Each row was made from one small tree. Brackets hold a mark, then the marks that hang from it, in alphabetical order. Every link used is in the known rows. Write each row's tree.
Known rows
(paka leke lete): [ 0.11  0.10  0.24  0.04 -0.21 -0.17 -0.14 -0.14 -0.03  0.15  0.00 -0.05
 -0.65 -0.06 -0.09 -0.23 -0.13 -0.29 -0.15  0.07]
(paka (lete zosim) riko): [ 0.33  0.17  0.10  0.08 -0.24 -0.18 -0.28  0.12 -0.10  0.69 -0.05 -0.43
 -0.35  0.02 -0.43 -0.30 -0.10 -0.45 -0.32 -0.24]
(dafitu (riko paka)): [ 0.04 -0.33  0.22  0.02  0.02 -0.28 -0.44 -0.19  0.01  0.53  0.10 -0.51
 -0.22 -0.33  0.00 -0.29 -0.10 -0.27 -0.18  0.29]
(riko paka): [ 0.16 -0.32  0.25 -0.11 -0.19 -0.18 -0.44 -0.27  0.27  0.46  0.11 -0.33
 -0.14 -0.06 -0.09 -0.27 -0.01 -0.27 -0.12  0.08]
(zosim (leke (paka (riko gese))) lete): [ 0.35  0.03 -0.02  0.29 -0.21 -0.33 -0.15  0.01  0.21 -0.30 -0.12 -0.72
  0.16 -0.10 -0.27 -0.44 -0.44 -0.21 -0.33 -0.43]
(riko gese paka): [-0.02 -0.31  0.04 -0.07  0.21 -0.25 -0.42 -0.27  0.31  0.47 -0.03 -0.43
  0.03 -0.01 -0.02 -0.44 -0.01 -0.37 -0.37  0.00]
(gese (riko (paka leke lete))): [-0.30  0.09 -0.12 -0.04 -0.01 -0.36 -0.15 -0.51 -0.08  0.09 -0.03 -0.24
 -0.28 -0.06 -0.06 -0.22 -0.04 -0.27 -0.18  0.20]
(leke (paka riko) zosim): [ 0.42 -0.06  0.12 -0.19 -0.46 -0.29 -0.07 -0.21  0.02  0.21  0.06 -0.52
 -0.08 -0.18 -0.67 -0.47 -0.24 -0.03 -0.09 -0.19]
(lete (zosim (leke (paka riko)))): [ 0.47 -0.17  0.16  0.27 -0.64 -0.29 -0.25  0.16  0.08  0.14  0.21 -0.56
 -0.08 -0.08 -0.43 -0.35 -0.39 -0.59 -0.26 -0.35]
(riko gese (paka leke)): [ 0.00 -0.20  0.05  0.00  0.16 -0.30 -0.19 -0.34  0.24  0.16 -0.15 -0.21
 -0.10 -0.02  0.06 -0.36 -0.02 -0.43 -0.30 -0.03]
(dafitu (riko (paka leke lete))): [-0.19  0.10  0.14  0.12  0.14 -0.26 -0.11 -0.31 -0.27  0.14 -0.04 -0.35
 -0.49 -0.37  0.01 -0.11 -0.11 -0.31 -0.11  0.34]
(leke zosim): [ 0.27 -0.21  0.22 -0.23 -0.24 -0.18 -0.49  0.01  0.36  0.33  0.13 -0.17
 -0.33 -0.13 -0.48 -0.47  0.00 -0.10 -0.12  0.02]
(leke (paka riko)): [ 0.49 -0.14  0.13 -0.03 -0.60 -0.25  0.01 -0.24 -0.08  0.41  0.02 -0.55
 -0.12 -0.12 -0.30 -0.40 -0.37 -0.15 -0.17 -0.20]
(dafitu riko): [ 0.18 -0.31  0.24  0.02 -0.24 -0.23 -0.41  0.08  0.01  0.56  0.10 -0.37
 -0.40 -0.37  0.04 -0.45 -0.22 -0.22 -0.21  0.24]
(paka (leke zosim) (riko gese)): [ 0.27  0.00 -0.09 -0.10 -0.01 -0.27 -0.13 -0.18  0.08  0.07 -0.22 -0.26
 -0.13 -0.04 -0.30 -0.49 -0.02 -0.24 -0.26 -0.29]
(dafitu (riko gese (paka lete))): [-0.34  0.05  0.01  0.04  0.53 -0.31 -0.28 -0.22 -0.15  0.38 -0.02 -0.66
 -0.12 -0.28 -0.05 -0.40 -0.11 -0.32 -0.39  0.21]
(paka leke (lete zosim)): [ 0.13  0.12  0.20  0.12 -0.20 -0.20 -0.18  0.16  0.12  0.35 -0.05  0.04
 -0.69 -0.07 -0.31 -0.24 -0.12 -0.57 -0.25  0.02]
(riko (paka leke lete)): [-0.03  0.11  0.22 -0.02  0.02 -0.21 -0.16 -0.41 -0.04  0.08 -0.04 -0.15
 -0.42 -0.05 -0.14 -0.08  0.00 -0.31 -0.10  0.10]
(dafitu (riko (paka (leke zosim)))): [-0.03 -0.15  0.17 -0.06  0.08 -0.30 -0.28 -0.26  0.07  0.03 -0.01 -0.28
 -0.34 -0.42 -0.30 -0.26  0.01 -0.20  0.01  0.34]

Which tree is each row?
[ 0.12  0.28 -0.06  0.02 -0.03 -0.30  0.14 -0.26 -0.25  0.27 -0.10 -0.69
 -0.05 -0.07 -0.34 -0.48 -0.33 -0.19 -0.44 -0.26] : (leke (paka lete (riko gese)))
[ 0.08  0.00  0.23  0.20 -0.22 -0.19 -0.59  0.37  0.18  0.16  0.28 -0.27
 -0.41 -0.05 -0.33 -0.25 -0.15 -0.61 -0.32 -0.07] : (paka (lete (zosim leke)))
[-0.17  0.03 -0.01  0.06  0.42 -0.26 -0.37 -0.03  0.22  0.53 -0.06 -0.39
 -0.14  0.04 -0.38 -0.41  0.05 -0.62 -0.49 -0.07] : (riko gese (paka (lete zosim)))
[ 0.30  0.27  0.13  0.06 -0.31 -0.14 -0.02 -0.26 -0.30  0.16 -0.11 -0.28
 -0.49 -0.05 -0.08 -0.18 -0.14 -0.26 -0.13 -0.14] : (paka leke lete riko)
[ 0.28 -0.27  0.25  0.21 -0.55 -0.34 -0.36  0.25  0.35  0.13  0.31 -0.33
 -0.27 -0.15 -0.43 -0.39 -0.37 -0.59 -0.27 -0.10] : (lete (zosim (leke paka)))
[ 0.30  0.24  0.10  0.19 -0.29 -0.21 -0.07  0.04 -0.18  0.35 -0.14 -0.22
 -0.53  0.00 -0.31 -0.22 -0.10 -0.57 -0.25 -0.21] : (paka leke (lete zosim) riko)
[ 0.26  0.30  0.07 -0.16 -0.27 -0.26  0.02 -0.24 -0.23  0.14  0.06 -0.57
 -0.22 -0.16 -0.80 -0.38 -0.20  0.02 -0.16 -0.15] : (leke (paka lete riko) zosim)
[-0.31  0.02 -0.04  0.18  0.54 -0.35 -0.35  0.10  0.00  0.60 -0.08 -0.56
 -0.18 -0.25 -0.23 -0.43 -0.05 -0.61 -0.50  0.11] : (dafitu (riko gese (paka (lete zosim))))
[ 0.05  0.00  0.04 -0.06  0.37 -0.28 -0.22 -0.22  0.58 -0.25 -0.38 -0.17
 -0.14 -0.11 -0.44 -0.36  0.07 -0.14 -0.18 -0.05] : (riko gese (paka (leke (zosim lete))))
[ 0.07  0.36 -0.09 -0.08  0.19 -0.27 -0.03 -0.21 -0.15 -0.03 -0.21 -0.33
 -0.25 -0.02 -0.40 -0.42 -0.01 -0.20 -0.28 -0.23] : (paka (leke zosim) lete (riko gese))
[ 0.38 -0.04  0.23 -0.10 -0.29 -0.25 -0.12  0.02  0.50 -0.08 -0.12 -0.29
 -0.30 -0.27 -0.77 -0.48 -0.26  0.12 -0.10  0.00] : (leke paka (zosim lete))
[ 0.27 -0.03 -0.04 -0.14 -0.12 -0.34 -0.04 -0.22  0.08  0.19 -0.05 -0.61
  0.09 -0.13 -0.57 -0.65 -0.25 -0.08 -0.33 -0.29] : (leke (paka (riko gese)) zosim)
[ 0.01 -0.26  0.19  0.10 -0.04 -0.30 -0.25 -0.26 -0.04  0.20 -0.03 -0.28
 -0.38 -0.34  0.13 -0.20 -0.12 -0.35 -0.04  0.28] : (dafitu (riko (paka leke)))
[-0.17  0.04  0.17  0.00  0.16 -0.25 -0.35 -0.21 -0.19  0.41  0.07 -0.57
 -0.32 -0.34 -0.09 -0.21 -0.09 -0.23 -0.19  0.33] : (dafitu (riko (paka lete)))
[ 0.14  0.22 -0.10  0.13  0.01 -0.35  0.08  0.02 -0.13  0.48 -0.13 -0.62
 -0.12 -0.02 -0.53 -0.54 -0.30 -0.49 -0.53 -0.35] : (leke (paka (lete zosim) (riko gese)))
[ 0.16  0.23 -0.10  0.19  0.06 -0.28 -0.01  0.05 -0.13  0.35 -0.28 -0.28
 -0.34  0.09 -0.24 -0.36 -0.07 -0.66 -0.46 -0.31] : (paka leke (lete zosim) (riko gese))
[ 0.08  0.18  0.20 -0.21 -0.19 -0.23 -0.04 -0.16  0.09  0.07  0.17 -0.32
 -0.40 -0.23 -0.76 -0.46 -0.21  0.03 -0.17  0.07] : (leke (paka lete) zosim)
